Each row comes from the steps of one path. Every step used is in the known rows, and no mark comes twice. Write the path behind each row, first mark first.
Known rows
vivule, dopaf, movu, fomer, fadonul: [ 16 -16 -73 -25   0 -19 -19 -16 -12  11  32  36 -17  22  -2  -5 -17 -24
  -1  16  -5 -15   5  -8  -2   1  -5 -45 -20  -3  53  -5  -9 -15  17 -12
 -15  -3  17  11  -1   5  38 -22  22   4   9   9 -21 -22  13   0   3 -15
   5   7  11]
fomer, serod: [ 33 -10   6 -22 -11 -13  -7  -4 -17  20  16  -9  -6  -9   3   4 -29 -12
 -10  15   6  -6  22  -1 -11 -10   2 -26 -14  20  12  11  -3   4  12 -10
 -15 -11   6   1   5   0  37  -5  26  -8   1   2 -27  -1   9  -9  14  -4
  16  18   6]
fomer, serod, movu, vivule, dopaf: [ 11  -8 -23 -16  -3  -8  -9   6 -41  23  26   4  -8 -25  -8 -17 -10 -36
 -13  -1   0  -7  35 -13 -34  -5   7 -54 -20  27  26  -5  -6  -1  10  -1
 -19 -35  13 -15   1  18  54  -2  23 -25   0   8 -24 -46  15  -7  18  -6
   7  19  15]
vivule, dopaf, movu: [  5 -13 -51 -24  -1 -21 -16 -26 -25   8  16  26  -6   5  -3  -3 -18  -6
   3   7  -9 -24  -5  19 -22   1   4 -21 -22  -1  54   3   0 -19  13 -11
 -13   6  10   8 -23  21  32 -23  14  32   4  -5 -23 -35   6   5 -15 -10
  17   8   5]
dopaf, movu: [ 16 -13 -17 -23  -5 -13 -10 -16 -18  12  -5   8 -13  -4   0   2 -21 -12
   0  13  -1 -23  11  21  -3  -3   2 -11 -14   3  22  13   2   0  16 -10
 -14   6   7   9   1   0  29 -17  11  29  12 -11 -22 -18   2   3 -16 -12
  14  13   4]
movu, fomer, serod: [ 25 -13 -23 -21  -9  -7 -11  -1 -16  16  21   4 -12  15  -3   8 -34 -28
 -17  19   2  -9  20  -6  -8  -5  -4 -36 -14  13   2   3  -8  22  14 -10
 -14 -20   7   2  23  -8  49 -14  22 -33   5   8 -30   0  13 -14  24  -8
   2  21  18]
fomer, serod, fadonul, movu: [ 30  -7  39  -6 -10  22 -15  -2 -16  27  15 -15 -17 -21   8 -10 -18 -41
 -25  16   5  19  47 -13 -33 -12   1 -31  -7  30  -1  10  -5 -21   8 -15
 -20  -5  -3 -26  57   3  44  17  22  -1   3  12 -22  19   8   3   9   0
  11  13   5]
dopaf, vivule, movu: [ 15 -14  17 -18  11 -21   2 -22 -16  16   4  14 -15  35   1   5 -14  10
  15  11 -21 -30  22  38 -16  -6  -8  -3 -18  -7  17  16   0  -2  -5 -16
 -10   9   2  21 -17   2  30 -15   6  19  16 -13 -10   0  -3  -5 -13 -13
  14  13  22]
fomer, serod, movu: [ 30  -8  12  -8 -12  -2 -10  -1 -26  24   3 -16 -17 -21  -8  -5 -19 -32
 -22  14   8  -7  30 -16 -13 -10   6 -26 -17  26   7  10  -4  10  19  -1
 -13 -21   7 -11  19  -4  37   3  23  -2  13   0 -26  -8  10  -5  11   2
   8  16   8]
movu, fomer, serod, fadonul: [ 23 -10  -6 -21 -10  15 -14   0  -7  24  18   6 -16   9  -4   4 -27 -40
 -22  19   2  -1  38 -10 -24  -6  -5 -43  -6  20   0  -2  -9  -3  11 -13
 -18 -13   6 -10  49 -17  54  -7  25 -24   1   9 -32  15  16 -15  28  -4
   0  24  16]
serod, fomer: [ 12  -8  -3 -12   2  -5   0 -10 -19  18  11  -2  -8  16  -1  11 -27 -16
 -17  12  -7 -13  19  -3 -39  -9  -1 -19  -3  14  -7  12   0  14  17  -6
 -19  -9  -2   0  14  11  25 -15  17  -5  17  -4 -14 -10  10 -18   6  -5
   1  33   5]
fadonul, movu: [ 22  -8  18  -7  -1   6  -4 -10 -25  17  11  -4  -8   1   9  -5 -21 -23
 -21  19  -7   7  28  12 -22  -6   1 -17  -4  11  -7  17   2   3  11 -12
 -17  -4  -3 -10  32  22  32   6  10   7  13   4 -10  -5   2   0 -13  -8
  10   9  10]
serod, fomer, fadonul, movu, vivule, dopaf: [ 11  -6 -10  -6   9  -3  -3   8 -29  24  50   8 -10  -2  13 -18  -8 -41
 -19   5  -6  17  41 -20 -48 -11  -4 -70  -3  24   9   3  -6 -12   8 -11
 -29 -20   2 -18  30  33  39   6  26 -30  11  22  -2 -35  13  -7  13 -13
  -1  23   8]
serod, fomer, fadonul, movu: [ 30  -8  26   1   0   3  -5   1 -16  25  24 -11 -20   5  13  -6 -18 -34
 -25  19   1  15  37 -28 -25 -16  -4 -38   2  22 -11  16  -4   1  19 -12
 -23  -9  -2 -15  45  12  23   8  24 -11  23  12  -4   3   8  -5   6  -4
  -1  19   1]
vivule, movu, fomer: [  7 -14 -25 -16   6  -5   2 -21 -14  11  14  33 -22  62  -3  10 -21  -9
  -5  13 -22 -22  24  13 -19   0 -12 -21 -18   0  16   7  -4  18   7 -15
  -6   1   2  13   5   8  37 -20  14 -16  11   0 -17   2   4 -16   1 -15
   0  15  18]
fomer, fadonul: [ 37  -9   2 -23  -5 -12   1 -10  -6  22  21   3  -6  -8   6  -5 -20 -10
  -8  18   1   3  32  -5  -3  -7  -3 -33   0  13  16  12  -3 -10  15 -11
 -20   1   9  11   8   4  23   2  25   8   9   3 -16  -1  10  -8   5  -7
  10  12   6]
fomer, serod, fadonul, movu, vivule: [ 22  -6  41 -15  -6  20 -10  18 -24  30  18 -14 -14 -33  12 -18 -13 -53
 -20  10   8  23  64  -3 -38  -9  -4 -54  -2  37 -12   5  -4 -12   0 -13
 -28 -18  -1 -26  66   5  58  19  22 -29  -2  14 -22  -4  10  -4  14 -11
   8  21  12]
movu, vivule, dopaf: [  2  -8 -36 -30   8 -16   2  -8 -31  15  33  24  10  -3   0  -9 -15 -11
  -2   2 -14  -8  28  19 -40   2   0 -45  -5  12  27  -1   0  -8   1 -10
 -23 -12   6   2 -16  37  46 -12  17  -4  -5   3 -15 -46  11 -14   3 -16
  12  20  17]
fomer, serod, fadonul: [ 30  -7  26 -24 -12   9 -10  -3  -9  26  11  -6 -12 -23  -1  -2 -23 -26
 -14  13   5   3  41  -6 -31  -9   0 -34  -7  26   9   5  -5 -23  11 -13
 -19  -4   4  -8  30  -9  42   3  26   0  -3   5 -29  10  12  -8  17   0
  13  22   9]
dopaf, movu, serod, fomer, fadonul: [ 28 -13 -15  -3 -14 -19 -20   4  -3  18  16  10 -38  13   2   6 -14 -29
  -6  19   8  -7  19 -19  -7 -16  -7 -42 -22  14  34  11  -6  13  26  -7
 -24   0   6   7  40 -20  32  -6  20 -26  11   0 -16 -21  10  -4   9  -6
  -5  27  -8]

Write each row's path
[ 43  -8  17  -1 -13  -4 -11   5  -7  20  28   9 -25   6  13  -9 -11 -33
 -23  27   1  24  39 -13  -7 -11  -6 -44 -15  17  18  19  -4  11  15 -13
 -27   0  -2 -10  56   5  38  24  15 -38   2   9 -12  -5   7   2   1  -6
  -1   7   2] | fomer, fadonul, movu, serod
[  7 -10 -36 -15 -11  -4 -28 -17  -9  11  21  41 -20   9  -6  -1  -7 -25
  -4   8 -11 -10  13  14 -37   0   1 -37 -28   5  71  -1  -3 -28  13 -11
 -23  14   5  -2  22   1  46  -8   9   4 -11  -2 -25 -30  10   1  -6  -7
   4  15   5] | vivule, dopaf, movu, serod, fadonul
[ 10  -8   5  -6   1  33 -13  -5 -14  19  14  14 -16  21   2  -7 -17 -52
 -34  21 -10  12  42   2 -31  -2  -7 -32   1  12 -15   3  -3  -2   9 -14
 -21  -8  -4 -20  75   4  48   5   8 -17  11   9 -14  18   9  -9   2  -9
  -7  13  18] | serod, fadonul, movu, fomer
[ 20  -7  11  15  -7   4 -14   6 -19  16  19   4 -26  28   5   8 -19 -38
 -32  20  -7   8  24  -6 -42 -14  -3 -33 -14  19  -3  18  -2  31  16  -8
 -24 -10 -12 -19  64   6  40   6   7 -47  11   6  -7 -14   8  -8   3  -5
 -10  27   0] | fadonul, movu, serod, fomer
[ 17 -13  13  -7   0 -25  -6 -12  -9  11  10  28 -26  50  -1   9 -10   3
   8  17 -21 -23  22  37 -15  -8 -11 -14 -30  -8  33  18  -2  16  -4 -13
 -16  12  -2  20   7  -9  41  -7   0 -20   3 -14 -12  -9  -2  -6  -7 -12
   6  17  19] | dopaf, vivule, movu, serod
[ 11 -12 -19 -27   0 -15  -3   2 -26  16  -3   7  -9 -14   2  -7 -14 -24
   5   8   1 -21  29  28  -6  -1  -2 -35  -9  12  17   8   1  12   7  -8
 -21  -5   9  12   7   3  44 -13   9   7   8 -10 -20 -40   5  -5  -8 -20
  11  21  10] | dopaf, movu, vivule
[ 35  -8   5  -3 -11 -13  -7   7   0  21  27  10 -24  19   3   8 -19 -26
 -17  21   2   3  30 -25 -21 -16  -8 -45 -12  19  16  13  -5  15  23  -7
 -26  -7  -1   2  39 -10  32   4  22 -40   6   4 -14 -12  15 -17  22  -4
  -9  31  -1] | movu, serod, fomer, fadonul
[ 21  -7  24  -3   5   3   2  17 -22  28  29 -10 -16  -6  14 -15 -11 -47
 -20  14   3  18  56 -19 -31 -15  -7 -59   6  30 -19  11  -4   7   9  -9
 -31 -22   0 -15  51  14  38  12  23 -34  19  14  -3 -18  11 -11  13 -14
  -4  29   7] | serod, fomer, fadonul, movu, vivule
[ -1 -14 -50  -6  -6 -22 -25 -12 -19   7  22  32 -25  32  -5  11 -16 -19
  -5   8 -10 -21  -6   0 -40  -9   0 -37 -33   5  56   4  -4   7  20  -6
 -20  -1   2  -1  11   7  39 -23  12 -19   1  -2 -20 -45  11  -4   0  -7
  -2  28   0] | vivule, dopaf, movu, serod, fomer
[ 26  -9 -18  -9  -4   7  -4  -3 -15  22  15  12 -23  10  -9  -9 -14 -43
 -28  21   0  -3  36 -26   5  -2  -5 -40  -3  13   3   2  -7  18  21  -2
 -17 -22  13  -5  39  -7  35  -1  20 -24  24   5 -17  -3  14 -12  13  -4
 -12  12  18] | serod, movu, fomer, fadonul
[ 20  -4  36  -7  -2  26  -8 -10 -15  23   8   0 -11  -6   7 -10 -14 -39
 -25  17  -8  16  45   5 -40  -5  -1 -22   3  18  -5  11   0 -22   8 -14
 -22   3  -6 -20  57  12  35  14  11   8   9   4 -12  13   5   0 -10  -4
   6  11   9] | serod, fadonul, movu
[ 25 -12  -2  -8  -8   7 -16   7 -23  18  23  -5 -19  17   6   0 -30 -44
 -27  23   1   6  28  -8 -13  -8  -3 -34 -16  15 -13   8  -7  25  12 -12
 -14 -24   1 -17  49   1  52   2  17 -36  11  15 -24   9  10  -3  15  -6
   1  13  14] | fadonul, movu, fomer, serod
[ 23 -13  21   5   1 -26  -6  -2  -1  20  24  19 -39  52   4   8  -7  -3
   8  17 -10 -14  29   0 -19 -19 -15 -33 -23   4  26  17  -7  12   4 -13
 -21   3   0  15  19 -18  34  -5  15 -34  15  -3  -7  -1   4 -11  12  -8
  -5  29  12] | dopaf, vivule, movu, serod, fomer, fadonul
[  1  -5  -3 -17   8  19  -6  -4 -29  21  33  19   0 -11   9 -23  -4 -42
 -17   2 -16  16  52  11 -60   0  -1 -53  -1  21  10  -5  -1 -33  -1 -13
 -29  -9  -2 -24  40  34  53  10  13  -6  -5  13 -11 -28  10  -3  -2 -14
   6  14  16] | serod, fadonul, movu, vivule, dopaf
[ 15 -11  32  -8   0  -4  -8 -12  -1  19   4  30 -31  37  -2   5  -3  -8
   6  15 -21 -14  37  32 -32  -8 -12 -17 -22   0  34  12  -4 -12  -6 -16
 -21  18  -4   8  30 -20  46   0   2 -16   0 -12 -15   6   0  -7  -3  -9
   2  19  20] | dopaf, vivule, movu, serod, fadonul
[ 10 -16 -46 -23  -2  -8 -13 -11 -16  10   2  18 -18  27  -5   5 -25 -29
  -9  18  -3 -26   7  20   1   1  -4 -21 -14  -3  18   6  -2  21  15 -11
 -14  -7   8  11  23 -10  40 -25   9  -2  15  -7 -21 -12   7  -7  -5 -15
   2  17  12] | dopaf, movu, fomer
[ 32  -6  19 -15   1   0   3  13 -22  25  28  -4  -9 -19  16 -23  -9 -36
 -15  15   4  21  58  -2 -11  -9  -7 -56   4  23  -4  14  -3   0   5 -11
 -29 -14   4  -7  41  16  41  19  18 -21   9  12  -6 -17   7  -2   3 -17
   6  11  10] | fomer, fadonul, movu, vivule
[ 19 -16 -17 -21  -2  -9  -4 -11 -12  15  21  17 -27  45  -1   9 -26 -15
  -5  12  -9 -16  24  -3 -14  -7 -11 -29 -25   8  18   5  -9  19   8 -18
  -5  -7   5   8   5  -4  44 -18  25 -25   5   5 -27  11   7 -11  18 -11
   6  17  16] | vivule, movu, fomer, serod
[ 20 -13 -19 -14 -15 -18 -16  -3 -13  10   1  21 -25   8  -3   6 -18 -19
  -6  19  -1 -18   8  20  -2  -6  -1 -23 -25   2  43  14   0  16  17  -7
 -18   6   3  11  26  -9  39  -8   3 -10  -1 -10 -23 -26   3   0  -9 -11
   5  17   1] | dopaf, movu, serod
[ 21 -11   1  -9  -7 -16  -3 -15  -7  10  15  34 -27  46  -1  10 -13   0
  -1  10 -19 -13  22  15 -23  -6 -10 -23 -29   6  39  17  -2  15   9 -13
 -12  16  -4  14   9   7  37  -3  10 -22  -2  -6 -16 -11   1  -9  -3 -11
   4  16   6] | vivule, movu, serod
[ 12  -3  33 -13   3  25   0   8 -24  26  12   0  -9 -19   9 -19  -6 -48
 -22   9  -5  17  64  14 -43  -4  -4 -45   9  27 -15   7   1 -11  -1 -11
 -29  -9  -3 -21  64  14  50  16   9 -14   3   7 -11 -10   7  -7  -3 -16
   2  18  13] | serod, fadonul, movu, vivule
[ 40  -8  22  -7  -4   1  -4  -5 -15  23  21  -5 -12 -11  16 -14 -16 -27
 -20  22   0  19  40 -10  -8  -9  -2 -34  -4  16   4  17  -2 -10  13 -14
 -21  -2   3  -7  33  16  25  17  21   0  13   9  -8   4   5   4  -5  -8
   9   4   5] | fomer, fadonul, movu
